Each row was made from one small tree. Brackets hold a mark, then the marks that hang from it, in the order of their numbers. Every link used is in the known rows. Write each row's tree.
Known rows
[q692 q135 q192 q535]: [-40.2  22.7   0.4 -13.1  -5.8  -2.5  13.4 -19.6 -19.1  -2.9  12.1  26.0
 -34.7   7.5 -37.4  -8.1 -61.4 -25.2  18.6  -7.0]
[q692 [q192 q54] [q429 q555]]: [-34.2  36.0  -4.7 -18.0 -16.5 -11.4  10.8 -17.0 -25.2 -15.5   1.0  -2.3
 -24.6   5.1 -36.6   2.2 -35.9  -8.8  12.5 -13.4]
[q555 q429]: [  1.1  13.2   7.0   0.4   5.4   4.8  -2.5  -5.6  -6.5  -4.3  -3.1  -9.7
   8.7  -3.1   9.7  10.0   3.1  -0.3  19.6 -10.2]
[q192 q54 [q555 q135]]: [-21.1  10.4  29.6   9.7  -4.6 -35.3  -7.8   1.1   6.0 -26.1   0.0  -9.7
  -3.1 -11.8  -6.6  -7.8  -2.4 -27.7   3.9  -5.0]
[q429 [q555 q135]]: [-21.6   4.6  13.9 -13.1  -8.1 -16.6   8.8  -4.2   4.0   4.2  -6.6 -23.7
  16.0  11.8   1.0   0.0  -6.0 -32.9   7.0  -2.0]
[q192 q54]: [ -6.3   5.6   6.3   0.7  -7.3  -7.3  -3.9   8.0 -11.6 -15.5   3.0 -11.8
 -14.4 -13.7 -10.8  -2.9  -6.3  -4.3 -10.6  -0.1]
[q429 q555]: [-13.8   3.6  -0.7 -11.1 -11.4 -11.4   8.0  -7.5   0.4   1.0  -9.4 -20.9
  12.2   5.8  -5.0  -0.1  -4.6 -13.9   6.0   2.3]
[q555 q429 q535]: [  7.2  10.6  16.8  -5.5   5.8   2.7  -1.7 -12.4   0.3 -11.0  -1.1  -5.8
  16.7   6.2   2.2   7.1  -3.0 -25.3  27.7 -18.2]
[q192 q54 q555]: [-12.7   9.3  14.9  11.7  -8.3 -30.1  -8.2  -2.0   2.6 -29.3  -3.1  -7.1
  -7.4 -18.2 -12.6  -8.0  -0.7  -8.4   2.7  -1.0]
[q54 [q192 [q555 q135]]]: [-20.5 -12.1  30.4  18.8   0.0 -15.4  -9.6 -10.1  11.2   7.6   2.4  -1.5
   2.3  -4.7  -0.5 -13.7  -2.4 -12.1  19.1  -4.7]
[q692 q192]: [-17.7   5.6  -0.7  -4.2   7.5  -8.3  18.3 -11.4  -9.9   1.4  -0.7  14.0
 -13.1   1.4 -16.3  -0.3 -10.5   8.4   6.8  -7.8]
[q54 q135]: [ -7.2  -2.9   3.0  -0.7  -6.6   8.3 -27.0   8.5   0.5  12.6   3.3   7.3
  -2.3   5.1  -3.9  -7.8 -17.6  -1.0  18.0  -1.9]
[q54 q135 [q192 [q555 q429 q535]]]: [-18.3 -10.5  31.4  17.2  -6.1  -1.8 -37.9 -10.0   9.3  12.5   3.1   4.7
   5.2  -0.8  -7.2 -18.1 -20.4 -11.9  49.6 -12.6]
[q555 q135 q429 q535]: [ -4.2  12.4  37.5  -8.7  10.6  -5.1  -1.4  -7.9   6.0  -6.2   3.0  -9.3
  22.5  14.8  11.3   7.2  -4.3 -52.0  28.6 -24.4]
[q54 q192]: [-10.0 -15.4  14.3  12.5  -1.6   4.6  -7.3  -5.5  -1.2  14.8   4.6  -3.0
  -5.5  -6.2  -3.2 -10.2  -4.6   4.6   8.6  -1.3]
[q54 q135 [q192 [q555 q535]]]: [-18.9 -16.9  28.1  16.9  -8.8  -4.1 -36.6  -7.6  12.3  14.7   4.6   9.1
   1.0   0.7 -11.9 -23.0 -22.2 -11.6  40.0  -7.7]
[q429 [q555 q535]]: [ -9.2   2.1   6.3 -15.2 -11.1 -13.2   8.7 -11.8   5.1  -3.7  -8.1 -18.4
  17.5  12.5 -10.2  -2.5  -8.7 -31.3  11.4  -3.3]
[q535 [q555 q135 q429]]: [-24.9   1.4  12.1   8.9   1.4   4.5  12.0   4.5  -5.1 -14.5  -7.2  -9.5
  20.5  23.4  23.8   2.8   2.3 -10.2  25.7  -9.0]
[q692 q135 q192 q429]: [-39.8  41.5  -3.7 -16.5  -8.6   2.5   5.9 -16.0 -19.9  -4.3  16.2  21.8
 -35.0  13.4 -26.7   3.1 -55.3 -10.4  26.9 -14.1]
[q54 [q192 [q555 q135 q429 q535]]]: [-16.7  -6.5  38.8  16.3   3.0 -14.0 -10.3 -16.4  11.3   2.3   2.0  -4.4
  10.4  -1.6   0.8 -10.2  -3.4 -24.4  32.5 -13.8]

Write each row's tree
[-12.5  15.2  29.1   7.4  -8.7 -22.4 -28.0  -4.7   3.3 -28.1  -1.4  -6.2
   2.8  -9.9 -13.9  -8.7 -15.3 -26.5  34.4 -15.1]	[q192 [q54 q135] [q555 q429 q535]]
[-17.0   2.8  20.8 -17.4  -7.5 -18.3   9.1  -8.6   8.7  -0.4  -5.1 -20.6
  21.9  18.5  -4.2  -2.3  -9.7 -50.1  12.5  -7.8]	[q429 [q555 q135 q535]]
[-22.8  22.6  -6.1  -3.0 -20.4  15.2  -3.8  -9.9 -14.9 -19.5   4.5  15.3
  -9.0  30.0 -16.4  -4.8 -41.7 -31.7  17.4  -7.7]	[q692 q429 [q535 [q555 q135]]]
[-26.9  31.3  12.6  -7.3  -1.4 -19.4   5.6 -25.8  -1.5 -15.9   4.2  23.8
 -10.9  16.4 -26.4  -0.7 -28.9 -24.7  29.2 -22.4]	[q692 [q192 [q555 q135 q535]] q429]
[-29.0  35.6   1.9  -2.6  -8.9 -19.3   2.5 -19.0 -15.6 -26.0   3.4  15.6
 -27.8  -1.9 -34.8  -1.2 -29.6  -2.3  17.8 -15.5]	[q692 [q192 q54 q555] q429]
[-40.7   6.7  -3.6   0.3 -13.0   0.0   9.1  -7.8 -27.4 -18.9  -0.4  19.7
 -26.5  11.2 -37.7 -15.7 -47.0  -7.9  16.2  -6.5]	[q692 [q192 [q54 q135]] [q535 q555]]
[-16.3   8.6  36.3   5.4  -4.0 -36.8  -7.4  -3.6  11.1 -30.5   1.5  -6.9
   2.7  -5.2 -12.0 -10.1  -5.9 -44.9   9.2 -10.9]	[q192 q54 [q555 q135 q535]]
[-22.0 -15.8  23.5  19.9  -9.0  -3.1 -37.1  -4.2   8.7  18.0   3.9   7.5
  -2.9  -3.8  -8.7 -21.4 -18.9   0.3  36.2  -3.6]	[q54 q135 [q192 q555]]
[-17.8   7.5  17.1  11.3 -12.4 -24.2 -26.9   3.8   2.6 -20.4  -0.7  -1.9
  -8.9 -14.3 -15.4 -13.2 -13.2  -9.2  15.6  -2.4]	[q192 [q54 q135] q555]
[-13.5   5.8  23.7   7.3 -12.0 -25.6 -26.2  -0.6   7.6 -25.0   0.8   0.7
  -3.2  -7.7 -20.9 -15.6 -17.5 -26.5  20.8  -8.0]	[q192 [q54 q135] [q555 q535]]
[-17.0 -13.2  35.5  16.1   0.3 -16.2  -9.5 -13.6  14.5   4.3   3.6   0.4
   6.1   0.1  -4.0 -15.1  -5.2 -24.1  22.6  -8.7]	[q54 [q192 [q555 q135 q535]]]
[-15.6  18.2  41.4   5.6  -0.3 -33.7  -8.8  -7.7   6.6 -33.6  -0.8 -13.8
   8.4  -7.5  -4.8  -3.0  -3.7 -44.9  23.1 -18.1]	[q192 q54 [q555 q135 q429 q535]]
[-24.4  13.9  23.9  -0.7  12.1 -26.4  14.9 -22.6   2.9 -11.6  -3.3  12.5
   2.7   6.0 -12.8  -0.4  -9.2 -20.4  30.4 -20.2]	[q692 [q192 [q555 q135 q429 q535]]]
[ -9.2  12.6  35.0   5.2   6.7 -26.4  -5.1 -15.5  18.0 -18.2  -3.8  -1.7
  23.0   6.2   5.3  -0.3   2.4 -41.1  33.5 -17.9]	[q192 [q555 q135 q429 q535]]
[-17.1  16.8  21.9  11.3  -8.9 -20.7 -28.5  -0.3  -1.5 -23.4  -3.0  -9.1
  -2.7 -16.8  -8.6  -6.6 -11.2  -9.2  29.2  -9.2]	[q192 [q54 q135] [q555 q429]]
[-54.5  39.9 -12.4 -11.8 -20.7  11.4  12.3 -22.0 -30.0 -19.3  12.5  32.3
 -37.1  30.2 -39.0  -6.4 -78.6 -24.0  34.3 -12.1]	[q692 q135 q192 q429 [q535 q555]]
[-35.2  38.8  -0.2  -5.7 -20.5 -10.6 -13.7 -24.8 -22.5 -24.6   6.8  29.6
 -38.4   3.6 -55.9 -11.8 -62.1 -22.5  27.1 -15.9]	[q692 [q192 [q54 q135] q555] q429 q535]
[-42.8  29.8  22.8  -4.9  -0.2 -27.0  10.3 -17.1 -10.3 -23.9   7.6   7.1
 -22.0  -5.0 -25.6  -3.8 -39.5 -23.7  33.0 -16.7]	[q692 q135 [q192 q54 [q555 q429 q535]]]
[-40.2  39.2  -6.6 -21.2 -27.9  -2.8  -4.8 -23.4 -31.9 -14.3   4.5  11.9
 -34.9  10.4 -58.0  -8.1 -68.9 -29.1  22.1 -13.9]	[q692 [q192 [q54 q135]] [q429 q555] q535]
[-31.6  38.9  -3.6 -19.8 -23.9   2.6  -7.0  -9.6 -10.2  -4.5   9.9  -7.0
 -13.3  16.3 -14.3   3.2 -48.2 -28.4  24.1  -4.8]	[q692 q135 [q429 q555]]
